What can hang from each mark:
mugav: tutam
naza: damed
bibit: damed fitu mugav naza
misiv: fitu mugav
tutam: fitu mugav netu
damed: bibit
netu: misiv mugav tutam
fitu: bibit misiv tutam

Every row comes from one small tree of marks. The marks that hang from a mark follow it in brackets, in alphabetical order. Every link used is in the known rows. Which tree was each row made from?
In the rows, 128 means zero.
Known rows:
misiv(fitu mugav): [ 97 182 160 114 126 118 139  84 139 160 111 105 108 117 115 172 126 124
 131  84 131 104 170 123 118 180 164  82 120 111 138 169 176 112 170 120
 136  81 152 198 112 124 152 145 126 141 149 161 114 115 130 161 157 104
 102  99  63 127 111  75 140 115 135 118 115 159  97 162  89 129 130 157
 108 115 125 124 132 113 127 135  93 141 166 183]
misiv(fitu(tutam) mugav): [ 98 171 159 109 132 122 144 100 148 166  98 118 108 120 108 171 132 128
 130  91 111  89 166 127 117 180 173  99 129 100 143 188 170 108 159 120
 142  86 151 203 110 137 159 129 132 151 164 178  96 101 119 163 163 103
  95 115  71 115 111  71 135 109 132 118 115 146  93 166 114 123 155 164
  97 114 122 104 136 122 108 130  86 143 170 177]
damed(bibit(fitu(misiv tutam(netu)) mugav naza)): [121 189 155  93 102 123 184 125 130 150 185 100 130  77  82 183 163 168
 107 133 118 131 130  86 173 126 175 124 129 130 166 149 185 152 142 114
 123 110 111 224 148  69 132 135 157 118 150 161  45 137 128 166 168 132
  55  85 183  70 125  97 162 159 132  94 152 165 134 114 165  83 138 147
  86  79 110 124 127  93  92 154 111  96 111 133]
misiv(fitu(bibit) mugav): [ 84 177 156  89 132 110 141  86 140 147 112 105  79 114 121 167 129 123
 130  89 115  91 161 124 123 171 173  86 117 121 133 178 178 118 162 120
 143  83 149 183 101 126 151 153 132 151 149 175  91 108 127 143 157  96
  93 111  64 110 111  71 144 126 127 119 115 164 111 161  96 127 136 152
  95 102 137 115 126 103 116 141  98 143 156 169]
damed(bibit(mugav(tutam) naza)): [133 167 150 127 134 121 195 109 141 157 178  93 145 106  79 168 146 158
 122 130 153 126 147 116 149 126 163 108 140 138 161 129 166 134 142 107
 132 125 140 186 162  81 104 157 150 113 148 149  87 144 137 152 146 125
  70  90 155  76 132  87 142 147 123  82 150 154 151 128 141 109 120 140
 120  99 127 139 134 119 129 153 115 116 134 164]
damed(bibit(fitu(tutam(mugav netu)) naza)): [114 164 164 111 102 139 177 113 154 147 188 120 138  73  79 155 143 159
 117 133 109 116 157  89 142 126 166 128 131 141 161 148 183 148 159 110
 141 102 116 205 130  76 135 127 155 109 145 149  65 154 132 172 165 130
  59  99 160  74 134  82 150 136 149  87 158 169 126 109 175  86 140 141
 109 102 111 128 123 113 112 144 104 103 115 148]
naza(damed(bibit(fitu mugav(tutam(netu))))): [118 189 154 121 131 137 169  71 159 136 191 112 139  76  93 151 122 163
 138 125 138 159 154  94 157 102 170 122 138 115 134 127 168 159 123 128
 148 118 138 201 152  87 105 167 159  87 103 148  80 164 142 168 153 117
  66 110 138  94 129  70 164 132 134  76 156 131 169 117 153  82 119 150
 100 124 105 162 130 139 146 117  81 125 109 180]
misiv(mugav(tutam(fitu(bibit(damed naza)) netu))): [106 155 154  97 125 125 151 106 188 164 154  85  90  94  94 180 144 127
 123 120 125  94 168 143 123 143 172  80 144 101 137 156 169 155 134  97
 112 116 137 204  94  96 148 140 148 139 117 162 111 146 145 141 138 114
  53  97 103  88 107  62 148 167 138 116 124 170 120 127 114 115 123 163
 108 131 118  96 122 133 144 168  90 152 149 178]
netu(misiv(fitu(bibit(damed))) mugav tutam): [104 132 204  46  70 135 157  56 147 171 145 188 101  96  80 178 214  55
 119  69 144 136 147  89 133 148 189  94 103 212 142 176 178 139 132 112
 188 106 187 162 143  82 105 196 180 110 155 135 159 117  74 152 159  52
  72 113 144  73  83  94 113 116 158  94 135 168  71 126  95 123 151 118
  98  80 142 151 188  99 138 121 100 171 106 142]
netu(misiv(fitu(bibit tutam) mugav)): [ 98 131 160  87 101  97 132  89 148 176 114 132  93 106 122 153 162 105
 105  99 109 111 148 113 125 157 179 117 115 144 150 189 165 122 145 116
 157 109 156 172 112 115 137 144 163 143 151 176  97 119 120 137 154  93
  82 113  96  96 114  75 136 119 127 111 117 156  85 153 100 114 157 136
  87  91 142 111 147 102 103 132  74 170 146 146]
damed(bibit(mugav(tutam))): [126 160 149 135 132 104 182  91 150 155 162  96 130 100 101 154 148 155
 131 112 139 125 145 119 138 120 174 102 136 129 147 119 163 139 117 101
 146 138 153 182 157  93  94 152 154 120 134 146  91 151 137 151 142 121
  80 103 136  86 126  88 133 138 115  77 157 145 170 122 148 108 121 116
 113 113 131 155 137 121 135 132 119 110 134 173]
damed(bibit): [111 140 144 133 126 124 159  93 143 143 153 121 131 102 117 139 125 149
 139 106 125 120 143 102 119 114 169 112 125 131 154 123 142 140 133 100
 157 126 142 163 149  94 117 136 149 112 134 138  95 152 150 149 155 120
  86 127 130  88 132  98 119 111 137  95 147 158 148 117 159 103 136 112
 135 118 140 150 127 118 138 114 105 107 125 160]
fitu(bibit(mugav naza) tutam(netu)): [106 160 123  62 141 125 109 157 145 130 163 147  63  98  96 144 151 156
  87 151  84 105 112 127 169 124 159 139 132 149 145 188 163 152 128 122
 110 118 111 197  95  95 136 162 165 160 140 186  54 121 116 141 166 126
  47 100 161  51 121  75 155 175 145 112 129 143 111 131 170 109 174 180
  79  96 104  90 148 105  93 172 106  96 121 123]
misiv(fitu(bibit tutam) mugav): [ 80 166 153  84 137 108 132 108 149 151 100 119  73 113 121 167 133 122
 125  92 100  83 154 130 118 174 181  98 125 114 146 194 184 112 149 122
 146  93 149 188  94 138 156 137 138 166 166 193  76 100 115 145 160  97
  84 119  80  96 109  67 140 120 129 116 115 154 103 157 119 124 161 159
  89 103 129  98 127 107  95 140  91 140 163 168]
fitu(misiv(mugav(tutam))): [112 141 111 124 104 110 133 105 150 159  93 112 120 115 127 183 161 141
 118  98 130 119 134 112 147 124 181  81 117 101 133 125 145 143 107 120
 127 118 154 198 113 124 118 151 154 142 158 162 115 112 140 124 158 116
  72 124 134 122 121 100 127 138  99 132 136 162 120 125 118 112 142 130
  86 120 137 108 126 123 124 132  97 143 141 155]
netu(mugav): [125 156 151 117 107 144 138  87 131 140 130 140 132 131 120 154 162 129
 124 100 135 128 144 104 126 116 189  80 112 150 112 152 148 121 134 120
 155 104 150 173 124 102 108 176 156 119 130 126 152 139 129 157 150  99
  88 126 126  96 111  95 123 127 157 102 138 162 111 110 125 111 129 119
 116 124 118 163 161 132 145 118 113 110 118 161]
naza(damed(bibit(fitu(misiv)))): [115 165 143 120 119 144 157  75 133 128 165 127 145  81 112 148 118 157
 144 112 143 155 140  75 149  92 173 125 126 115 145 125 161 143 123 128
 170 107 132 183 154  99 112 145 158  91 118 146  82 151 142 154 170 105
  73 135 153 106 133  89 155 111 132  85 149 142 151 102 151  84 122 148
 104 116 124 163 125 128 132 103  70 124 102 158]
tutam(fitu(bibit(damed)) mugav netu): [ 92 169 143  71 117 141  95  79 188 152 223 115  40  55 108 118 125 134
  93 117  62 103 156 128 145 101 157 109 117 156  88 126 181 210 134  85
  94 117 113 203  64  78 167 156 172 127  80 146  78 167 122 120 170 140
  52 100 128  76 139  32 150 170 193 110 158 149  94 106 159  92 133 160
  86 119  71 103 141 122 127 146  76  98 130 165]
misiv(fitu(bibit(naza))): [108 167 150  85 137 124 131 117 117 133 127 116  91 113 116 147 112 121
 129  98 115 105 153 102 152 158 152 108 117 163 151 170 173 116 173 127
 149  86 133 172 119 114 141 151 131 144 141 148  85  98 121 152 176 105
  87 110 102 101 125  87 144 134 141 116 122 156 103 153 113 128 148 169
 110 103 133 115 144  98 107 145 114 135 118 156]
mugav(tutam(fitu netu)): [120 120 146 136 130 132 124  99 206 159 152 107 110  87  98 141 120 122
 143 117  96 111 183 137 144 124 164  86 133 127 125 136 157 161 105  85
 130 138 133 204 101 113 146 128 139 115  83 126 119 152 141 145 142 129
  44 105 107 101 126  73 127 151 147 106 133 150 139 119 145 106 136 137
 120 173 121 102 155 156 165 131 119 148 118 195]
mugav(tutam(netu(misiv(fitu(bibit))))): [121 118 148 118 121 115 126 104 197 162 135 123 111  96 109 135 136 113
 127 111 104 110 170 121 149 147 155 101 133 152 129 140 150 159 112 100
 147 137 157 193 118 117 127 152 157 124 102 142 130 132 131 144 144 119
  55 109  97  99 119  68 126 143 135 111 135 145 134 143 128 120 146 124
 106 144 136 109 157 138 151 137 112 166 116 176]
damed(bibit(fitu(tutam) mugav naza)): [128 185 169 105 114 121 200 117 119 142 183  94 136  84  82 173 153 166
 120 135 131 129 136  97 156 128 170 123 136 136 170 156 191 134 155 118
 139 114 113 203 148  65 112 133 149 120 150 155  48 140 130 180 161 124
  68  88 171  68 125  98 165 156 129  71 146 158 138 113 162  90 132 147
 108  86 116 139 134  98  96 155 111  92 119 141]

Write each row's tree:
[117 161 143  54 134 132 147 139  95 115 159 106  74 105 115 155 127 137
 111 129 138 101 119  92 144 112 139 116 134 160 154 154 152 144 159 132
 134 104 117 160 118  73 116 155 156 146 117 155  82 119 138 138 172 121
  71 126 158  61 113  99 155 179 139 117 127 174 112 118 135 132 137 179
 120  85 128 119 130  88 109 180  93 107 104 128] : fitu(bibit(damed naza))
[141 217 172  84 121 139 178 120 100 132 186  97 138  80  63 181 152 165
 113 161 146 162 118  89 191 110 161 135 144 130 150 184 202 123 168 158
 116  82  91 210 129  81 111 154 141 117 132 168  43 133 115 201 169 124
  54  76 180  87 124 100 204 180 127  76 127 135 108 122 137  89 132 219
  78  90  87 138 143 123  96 172  97  99 107 144] : bibit(fitu(tutam) mugav naza(damed))
[121 173 107  67 123 113 138 132 125 133 142 111  90  99 110 178 164 154
 102 129 136 143  97  98 197 100 175 112 123 137 143 140 165 149 109 140
 125 109 131 183 121  97 104 187 167 149 157 175  70 102 114 111 172 115
  51 117 191  76 128  89 163 176 100 113 142 142 133 117 126 108 147 177
  66  84 123 107 132  98 101 157  97 126 107 121] : fitu(bibit(mugav(tutam) naza(damed)) misiv)
[111 129 151  81 110 120 122  80 142 145 158 150  82  75  96 171 157  98
 138  87 111 139 112 126 157  93 179  96 111 159 148 146 174 157 104 100
 145 132 137 165 121 102 121 162 147 128 144 136  91 120  94 133 166  80
  54 115 177  82 116 119 119 150 131  99 140 163  95 103 138 104 153 129
 104 114 136 115 163 122 135 111 128 119 116 134] : netu(tutam(fitu(bibit(mugav) misiv)))
[125 192 151  97  90 150 171 115 141 139 167 103 147  73  78 198 148 154
 125 139 146 147 142  76 183 123 177 107 132 112 149 155 181 145 162 143
 123  77 101 234 115  84 142 143 142 109 133 149  88 135 134 172 176 113
  39  99 166 111 121  88 181 164 124 109 129 171 104 116 121  82 126 196
  81 104 109 113 120 125 125 166  94 139  96 148] : bibit(fitu(misiv(mugav(tutam(netu)))) naza(damed))
[153 219 160  57 121 136 188 134  75 145 195  70 113 113  79 187 154 157
  94 158 179 132 111  92 170 127 112 116 141 147 149 146 172 143 188 139
  91  90 114 193 144  50 109 169 154 139 125 157  88 129 126 173 172 139
  76  76 162  76 105  99 180 203 132 106 138 150 100 135 114 141 108 212
 107  67  85 141 140  89 105 206  81  94 132 137] : bibit(damed mugav naza)
[132 187 143  90  95 149 163 119 104 124 165 107 149  80  93 183 136 149
 130 138 149 155 128  61 186 104 165 117 127 128 155 152 179 137 164 152
 139  71  91 201 128  79 128 143 140 102 129 138  73 124 129 174 184 114
  56 108 186 113 130 110 178 160 128 106 132 166 105 112 133  87 128 195
  89 100 120 131 126 114 110 150 103 121  75 132] : bibit(fitu(misiv) naza(damed))
[115 114 196  85  60 137 141  46 165 184 161 183 122  93  77 172 207  51
 131  75 132 156 144 117 132 111 212  87  94 191 137 162 172 145 114  95
 175 127 165 152 129  77 111 174 171  86 144 111 167 152  80 151 142  51
  56 108 160  74  95 102 110 121 163  82 135 176  60  96 108  86 141 101
 113 112 137 146 198 130 157 105 102 161 112 147] : netu(misiv mugav tutam(fitu))
[123 195 146  91  88 144 171 116 115 132 161 105 149  80  92 198 149 151
 122 135 155 151 132  70 175 115 177 110 130 115 154 155 186 131 174 149
 127  68 100 214 118  81 129 147 144 108 145 145  75 130 129 174 183 107
  55  98 175 115 123 108 187 162 120 107 129 173  99 116 120  88 121 196
  80  95 112 121 113 111 114 157  91 129  96 138] : bibit(fitu(misiv(mugav)) naza(damed))
[117 144 169  79 107  99 142  90 137 168 137 107  91 100 116 154 157  97
 109 108 124 131 148  96 153 148 153 117 118 174 146 160 171 135 134 119
 157 121 152 176 135  96 110 161 167 134 117 154 109 110 116 143 161 106
  81 107 108  92 114  82 148 144 120  99 130 146 101 151  96 130 145 139
  91  96 140 130 159  94 107 145  85 164 124 151] : netu(misiv(fitu(bibit(damed mugav(tutam)))))
[123 131 177  89  79 126 143  79 145 174 115 152 127 126 109 153 190  91
 111  88 121 128 154  97 134 157 191 104 101 171 128 181 166 116 132 120
 178 104 166 175 132 104 124 164 177 117 148 140 145 124 103 149 156  89
  84 123 115  91 111  80 125 103 153  97 127 147  78 140 110 105 158 119
  92 104 128 141 180 116 117 117  81 164 124 151] : netu(misiv(fitu(tutam)) mugav)
[113 146 165 122 118 120 175 101 141 134 155 111 133  84 112 150 131 149
 144 115 105 121 146  90 132 112 178 122 134 122 163 145 168 130 126 108
 163 123 120 188 144  97 118 105 150 116 129 147  60 145 140 172 160 123
  77 123 145  82 128 110 138 122 132  79 153 164 147 105 170  90 141 109
 123 114 134 141 124 110 115 120 115 100 112 151] : damed(bibit(fitu(tutam)))
[109 147 131 114 104 121 118  93 146 156 134  93  99  93 125 169 140 129
 136  98 106 120 139 129 145 108 190  85 108 104 135 148 162 146 121  95
 125 114 116 189  97 108 159 116 144 125 129 139  87 133 132 120 163 110
  61 119 139 112 132  96 137 142 128 114 124 163  92 108 130  94 136 145
 103 126 128  99 146 126 121 121  98 123 133 155] : tutam(fitu(misiv(mugav)))
[112 122 151 104 107 133 122  78 147 149 141 152 109  77  96 164 147  97
 149  82 111 140 127 121 146 101 176  98 110 156 149 142 163 156 116 102
 150 129 139 171 122 107 129 146 144 112 139 126 112 125 106 140 169  83
  60 117 168 101 116 122 111 134 136 104 141 169  88 101 137 104 152 131
 113 129 138 114 167 128 150 101 131 123 116 144] : netu(tutam(fitu(misiv)))
[ 91 136 126  63 123 131 104 134 167 145 154 163  74  95 100 138 150 138
  92 147  91 103 124 116 147 123 168 144 130 138 154 192 146 153 127 122
 139 112 125 182  97  98 144 157 170 141 143 190  65 128 126 131 164 105
  41 126 150  53 121  55 146 145 161 121 126 153 101 129 161  97 172 187
  86  99 117  87 141 109 106 155  68 139 115 129] : fitu(bibit(naza(damed)) tutam(netu(misiv(mugav))))
[129 174 162  45  82 138 167 129 120 138 148 100  96  70 117 186 168 142
 120 123 100 119 125  57 165 124 157 114 120 125 129 160 178 162 126 130
 139 104 110 237 114  71 135 117 175 133 100 159  73 117 128 169 182 140
  58 113 173  80 101 108 170 172 137 109 145 162 109 103 167 100 151 161
  93  90 105 118 137  93  88 159  83  96  76 129] : bibit(damed fitu(misiv tutam(netu(mugav))))
[116 134 161  94 109  99 136  86 140 167 130 116  99 101 120 146 158 101
 113 103 120 133 147 103 155 149 162 116 115 172 143 162 168 134 129 122
 157 122 157 166 130 113 113 166 164 129 125 152 106 121 117 137 151 105
  79 102 107  99 129  88 136 135 121  98 129 143 102 151  96 123 144 134
  92 104 146 126 161 107 114 134  91 167 122 150] : netu(misiv(fitu(bibit(mugav(tutam)))))
[125 172 146  77  78 148 152 149 129 137 152 125 130  80  89 186 163 145
 113 137 104 126 132  73 182 131 175 116 116 136 153 174 177 142 155 127
 125  83  89 233 106  80 143 132 155 128 138 144  75 122 125 175 177 129
  40 102 186  87 124 104 165 166 142 119 136 176  84 110 157  84 163 183
  87 102 114  95 142 108  97 162 118 116  83 120] : bibit(fitu(misiv tutam(netu(mugav))) naza)
[ 96 143 104  92 115  93 116 119 157 137  95 111  74 102 138 184 167 131
 113 100 113 110 118 114 149 112 198  91 123 111 141 138 153 143  92 117
 133 128 148 178 102 118 117 158 162 165 155 178  90 105 130 102 159 108
  62 135 146  94 119  94 132 153  94 132 135 172 131 117 121 116 152 127
  77 103 152 101 117 101 107 141 105 144 128 132] : fitu(bibit misiv(mugav(tutam)))
[110 143 109 123 102 113 125 107 169 162 107 118 115 100 124 181 160 146
 119 104 119 114 137 112 147 133 175  87 116  96 127 124 146 155 109 112
 123 114 146 208 109 117 128 151 157 141 150 158 116 122 142 121 158 122
  69 122 130 118 116  94 122 140 111 140 134 165 115 130 123 108 146 133
  82 123 130 100 127 124 135 132  98 144 134 162] : fitu(misiv(mugav(tutam(netu))))
[114 147 163 126 112 116 173  92 146 144 169 116 127  76 108 146 134 151
 133 115 105 119 149  90 128 112 177 122 130 131 149 137 180 137 128 111
 159 121 131 185 139  96 112 120 160 118 131 147  56 146 138 170 156 124
  80 113 141  86 135  96 142 123 136  79 161 157 147 104 172  88 137 113
 115 115 120 139 124 111 110 119 105  99 115 154] : damed(bibit(fitu(tutam(mugav))))
[123 170 156  58 132 132 140 112 115 136 184  79  68  93 106 162 126 128
 127 129 121 118 128 122 157  97 159 104 129 146 146 162 181 151 145 110
 117 112  99 175 102  71 142 136 146 134 111 148  58 136 127 136 160 111
  57 102 159  67 128  84 165 184 146  91 126 160 102 111 139 110 125 176
 114  95 113 110 145 107 106 172 103  97 123 144] : tutam(fitu(bibit(damed mugav naza)))
[148 197 140 111 131 141 170 114 141 155 183  85 142 102  64 183 147 152
 116 143 165 156 129 125 196 107 158 108 144 130 146 143 179 144 140 127
 107 103 123 197 130  83 113 173 142 111 141 149  90 136 118 154 162 112
  45  81 177  93 129  72 175 173 123  87 132 129 124 130 119 102 117 206
  88 108  95 119 148 135 129 160  91 136 127 165] : bibit(mugav(tutam(fitu(misiv))) naza(damed))
[106 185 158  43 135 127 142 135 127 144 148 115  65 102  94 154 129 127
 107 116  97  94 147 105 166 168 139 126 126 155 145 183 183 142 160 124
 130  87 128 211 109  96 156 148 154 158 140 182  65 100 108 152 180 126
  71  98 118  74 117  62 161 154 150 118 119 140 106 160 143 130 167 197
  92  88  98  97 149  85  90 171  94 116 128 148] : misiv(fitu(bibit(damed mugav naza) tutam(netu)))
[121 190 118  27 114 114 146 145  86 125 152  94  66 101 122 193 175 154
  82 131 134 130  82  83 191 104 151 110 119 145 145 141 167 158 129 140
 106 107 118 184 116  68 113 179 175 163 151 174  61  97 120 112 184 126
  65 111 197  69 116 103 172 199 110 125 139 162 110 119 127 127 146 183
  73  49 118 111 129  65  78 187  95 103 107 100] : fitu(bibit(damed mugav naza) misiv)
[119 175 101  64 116 106 128 141 101 125 138 119  82 104 116 180 167 156
  91 128 121 132  89  97 188 108 172 115 115 150 151 152 163 144 123 131
 116 107 120 182 111  92 111 181 166 159 162 164  60 100 118 111 178 123
  61 109 189  82 129 106 154 180 104 121 136 164 108 121 125 116 150 162
  68  70 130 108 135  81  87 164 117 107 115 100] : fitu(bibit(mugav naza) misiv)
[113 185 156  74 138 124 137 116 111 136 141 108  86 113 105 157 123 129
 118 107 125 113 144 105 163 161 150 105 116 165 143 173 180 118 165 130
 135  83 137 181 118 111 136 165 134 145 141 161  80 100 113 153 172 110
  83  98 113 102 126  84 155 145 134 108 119 151 109 163 111 131 143 173
  98  92 123 121 145  99 104 149 117 122 131 155] : misiv(fitu(bibit(mugav naza)))
[112 174 164  64 132 132 146 121 102 133 139 105  80 115 115 152 109 120
 130 108 121 100 151  93 151 160 139 111 120 159 150 168 176 126 171 127
 144  83 130 179 119 100 141 144 141 142 131 153  85  95 118 149 179 114
  85 113 111  92 122  83 150 145 144 116 120 156 102 154 117 141 143 180
 116  88 128 119 135  88 105 162 102 128 112 155] : misiv(fitu(bibit(damed naza)))
[104 167 165 129 131 113 161  86 173 166  99  90 117 117  99 181 132 120
 139  84 132  95 186 134 122 184 170  76 130 115 131 163 176 116 152 115
 144  93 163 199 116 137 139 142 121 141 143 166 128 115 123 164 148 103
  85 102  60 127 107  66 137 117 119 113 123 158 121 166  90 128 130 149
 106 133 128 113 128 136 140 138 101 168 167 206] : misiv(fitu mugav(tutam))
[ 96 155  87  64 110 134  88 141 172 138 150 173  72  82 111 137 161 164
  76 132  69 111 105  98 181  99 166 146 117 138 127 150 160 180 111 130
 118 103 125 197  87 104 137 173 189 157 164 194  56 110 110 102 190 124
  39 138 197  65 140  50 147 152 150 131 159 132  95 111 180  87 186 184
  50  94  93  69 132 101  87 145  60 116 112 111] : fitu(bibit(naza(damed)) misiv tutam(mugav netu))
